In the rows, 128 means zero.
Known rows, with every step that occurs:
sifi, vemana: [150 139 131 133 100  77 108 171 151 126 131 137 122 122 136 150 132 123
 118 110 103  84 137 145 135]
pudem, vemana, dufu, munis: [108 112 108 168  98 127  75 190 176 138 120 151 126 158 126 104 134 139
 100 133  93 132 149 174 125]
debo, gura: [118 100 124 129 112 128 121 153  99 130 138 145 162 122 106 157 136 137
 125  78 132 139 134 111 130]
vemana, pudem, munis: [136  90 125 178 121 129 141 144 181 157 131 144 163 118 138 127 136 129
 119 116 135 142 144 187 135]
dufu, munis, mepab, gura: [113 125 161 146 122 173 188 162 123 104 130 149 168 141  87 125 159 134
  92 169 112 141 150 140  94]
vemana, pudem, munis, gola: [141  99 152 182 127 153 170 151 172 164 137 140 167 126 145 120 139 135
 119 154 164 150 136 170 165]
gura, mepab: [137 139 120 118 111  89 129 134 109 132 135 126 160 150 141 130 149 142
 127 179 136 120 143 145  80]
munis, pudem, vemana: [115 115 117 171 129 125 153 219 185 134 132 109 146 134 143 153 124 130
 109 123  92 158 141 157 137]
dufu, vemana, pudem, munis: [134  94 134 212 133 102 118 144 226 154 131 136 167 124 129 137 129 123
 106 148 118 157 141 162  91]
gura, mepab, munis, dufu, vemana, pudem: [110  96 115 190 162 131 133 187 169 137 160  99 227 158 143 112 156 130
 102 251  91 143 136 209 100]
gura, zozug: [129 138 135 116 136 100  95 114  63 117 133  99 121 126 126 114 140 125
 129 177 137 108 141 149 116]
mepab, gura: [116 106 134 138 123 134 186 149 140 124 129 157 141 119 126 135 133 113
 108 115 119 141 130 126 149]
gura, debo: [124 137 143 130 119 128 143 106 111 123 124 124 146 128 133 123 145 136
 139 187 136 142 149 158 112]
debo, gura, mepab: [130 112 109 120  95  91 131 157  76 131 144 138 190 145 119 159 156 152
 124 139 138 129 147 120  84]
dufu, vemana, pudem, munis, gola: [143 100 162 212 133 132 149 151 222 161 139 131 166 129 141 130 132 127
 105 185 141 167 132 154 121]
debo, gura, mepab, munis, pudem, vemana: [110  84  89 176  90  97 163 252 125 147 142 119 230 145 127 197 148 137
  96 124 100 179 147 180 117]
munis, dufu: [104 113 127 130 158 189 112 142 140 110 147 111 133 137 131 102 140 140
 116 153 110 115 131 154 156]
sifi, vemana, pudem, munis: [156 104 124 185  91  69 124 190 204 152 133 150 155 110 140 152 139 126
 109  88 107 103 153 201 140]
dufu, munis: [117 130 132 150 121 154 104 131 155 119 114 121 137 145  97 116 138 134
 125 145 121 123 139 139 101]
munis, mepab, gura: [120 124 153 123 125 156 215 157  96 113 143 153 163 125 124 133 150 132
  96 150 119 141 137 135 117]
zozug, gura: [142 119 150 109 132 140 161 121 107 134 130 139 115 151 122 130 128 125
 133 132 137 142 133 124  78]
gura, mepab, munis: [132 125 108 129 102 100 134 135  98 143 127 127 183 143 132 145 146 122
 118 167 134 141 131 172 107]
pudem, vemana, dufu, munis, mepab: [111 128 128 154 104 142 109 198 130 129 130 147 144 162 127 100 148 156
  90 169  94 131 155 181  93]
munis, pudem: [111 123 142 150 151 160 172 159 147 127 146  97 155 129 133 131 130 133
 127 158 107 148 129 141 137]
mepab, munis: [120 112 118 140 120 140 136 135 115 137 116 128 148 121 120 142 126 111
 120 116 125 148 114 159 154]
debo, gura, mepab, munis, pudem, vemana, dufu: [102  72  90 169  86 110 156 252 103 163 157 128 234 155 146 160 153 144
  92 150  87 179 144 198 135]
vemana, dufu, munis, mepab, gura: [105 113 154 141 115 193 181 159 105 121 142 162 170 155 110  87 162 145
  87 199  99 137 146 163 111]

Rows:
[120 104 135 144 148 144 136 151 131 127 147 110 179 183 123 132 151 126
 100 239 109 153 135 166  40]	zozug, gura, mepab, munis, dufu, vemana
[126 113 128 117 120  99  93 139  38 118 141 113 158 121 102 141 148 138
 125 128 142 119 145 131 115]	debo, gura, zozug
[140 112 152 197 135 124 149 151 184 141 142 135 187 127 129 137 144 140
  95 179 115 160 147 174  59]	dufu, vemana, pudem, munis, mepab
[123  98 101 139  87 100 138 168  65 143 138 135 212 139 111 176 153 134
 115 124 132 149 136 150 107]	debo, gura, mepab, munis
[115 134 168 124 113 155 230 137  80 110 140 152 178 126 133 130 168 139
 107 208 130 156 159 160  99]	munis, mepab, gura, debo
[108  95 132 182 143 172  89 132 223 114 137 120 133 135 120 132 134 134
  85 147 102 142 137 159 122]	pudem, munis, dufu, vemana
[152  99 154 180  90  98 204 220 173 137 148 177 185 108 138 155 163 131
  78 117  99 121 162 212 123]	sifi, vemana, pudem, munis, mepab, gura
[103 116 135 161 172 163  96 144 188 106 147 103 135 145 125 115 134 133
 103 185  92 132 128 133 118]	munis, dufu, vemana
[106 112 114 162 142 137 109 159 155 121 147  98 191 161 129 129 150 130
  94 231  98 138 129 174  97]	gura, mepab, munis, dufu, vemana
[117 116 138 121 130 108 146 140  75 112 132 127 133 118 124 121 146 112
 108 171 129 121 143 149 131]	mepab, gura, zozug
[140 132 166 112 126 136 172 101  91 132 125 134 134 152 132 128 144 133
 146 192 144 156 154 153  61]	zozug, gura, debo
[ 96  99 113 145 150 200 124 152 130 121 138 110 152 134 121 121 137 125
 108 141 108 133 121 179 187]	mepab, munis, dufu
[135 110 143 129 129 141 215 163  90 149 145 101 198 174 132 149 147 125
 121 211 122 173 135 185  61]	zozug, gura, mepab, munis, pudem
[104 103 113 167 132 145 148 223 165 149 148 121 144 145 165 116 125 142
 104 151  80 154 139 179 158]	munis, pudem, vemana, dufu
[155 125 156 111 112 137 200 144  68 155 133 131 170 175 139 137 147 124
 121 223 170 158 130 155  86]	zozug, gura, mepab, munis, gola
[148 118 133 109 110 102 171 134  72 148 128 136 170 168 129 147 146 121
 120 181 138 151 135 166  55]	zozug, gura, mepab, munis
[142 109 143 169 126 141 174 149 139 145 143 143 181 122 133 128 151 148
 108 143 134 147 150 197 101]	vemana, pudem, munis, mepab
[108  93 123 154 130 200 107 134 176 122 137 129 129 128 123 123 141 139
  99 114 122 126 142 182 164]	pudem, munis, dufu
[135 102 119 154 112  99 198 223 126 152 135 115 188 172 146 168 141 122
 104 167 104 180 148 197  64]	zozug, gura, mepab, munis, pudem, vemana
[123 126 161 147  88 135 159 203 133 119 147 169 162 147 119 110 166 143
  77 181  75  97 156 176 117]	sifi, vemana, dufu, munis, mepab, gura
[101  82 102 133 119 158 125 180  80 127 155 121 217 149 113 149 165 147
 103 151 117 136 139 176 143]	debo, gura, mepab, munis, dufu
[131 130 136 149  92 111  73 170 160 133 132 144 133 153 122 103 146 139
 109 154  85  82 146 174 127]	sifi, vemana, dufu, munis
[135 105 129 137  91 120 165 173  62 149 141 132 217 145 121 164 156 139
 114 168 162 154 125 138 139]	debo, gura, mepab, munis, gola
[102 115 124 189 124 145 128 218 206 123 120 107 155 152 111 142 133 135
 104 139  86 157 154 167 112]	dufu, munis, pudem, vemana
[107  75 125 183 151 185 129 162 193 138 149 127 165 127 139 105 147 144
 109 141 117 131 150 209 164]	vemana, pudem, munis, dufu
[122  93 116 149 111 123 190 222 108 167 149 129 189 182 165 132 144 131
  98 202  93 180 145 213  86]	zozug, gura, mepab, munis, pudem, vemana, dufu
[136 148 150 137  95 131 107 180 120 125 144 142 154 154 122 102 161 156
  96 187  79  86 155 182  95]	sifi, vemana, dufu, munis, mepab
[117 118 121 148 129 132 183 172 110 143 145  91 211 150 134 145 148 130
 117 206 114 161 130 185 111]	gura, mepab, munis, pudem
[161 121 147 175  92  92 155 198 168 143 146 152 177 113 141 148 158 146
  98 130 109 103 161 212 110]	sifi, vemana, pudem, munis, mepab
[ 91 111 150 165 143 203 136 157 154 135 145 104 162 162 120  83 141 147
 119 206  88 145 136 168 129]	vemana, dufu, munis, pudem
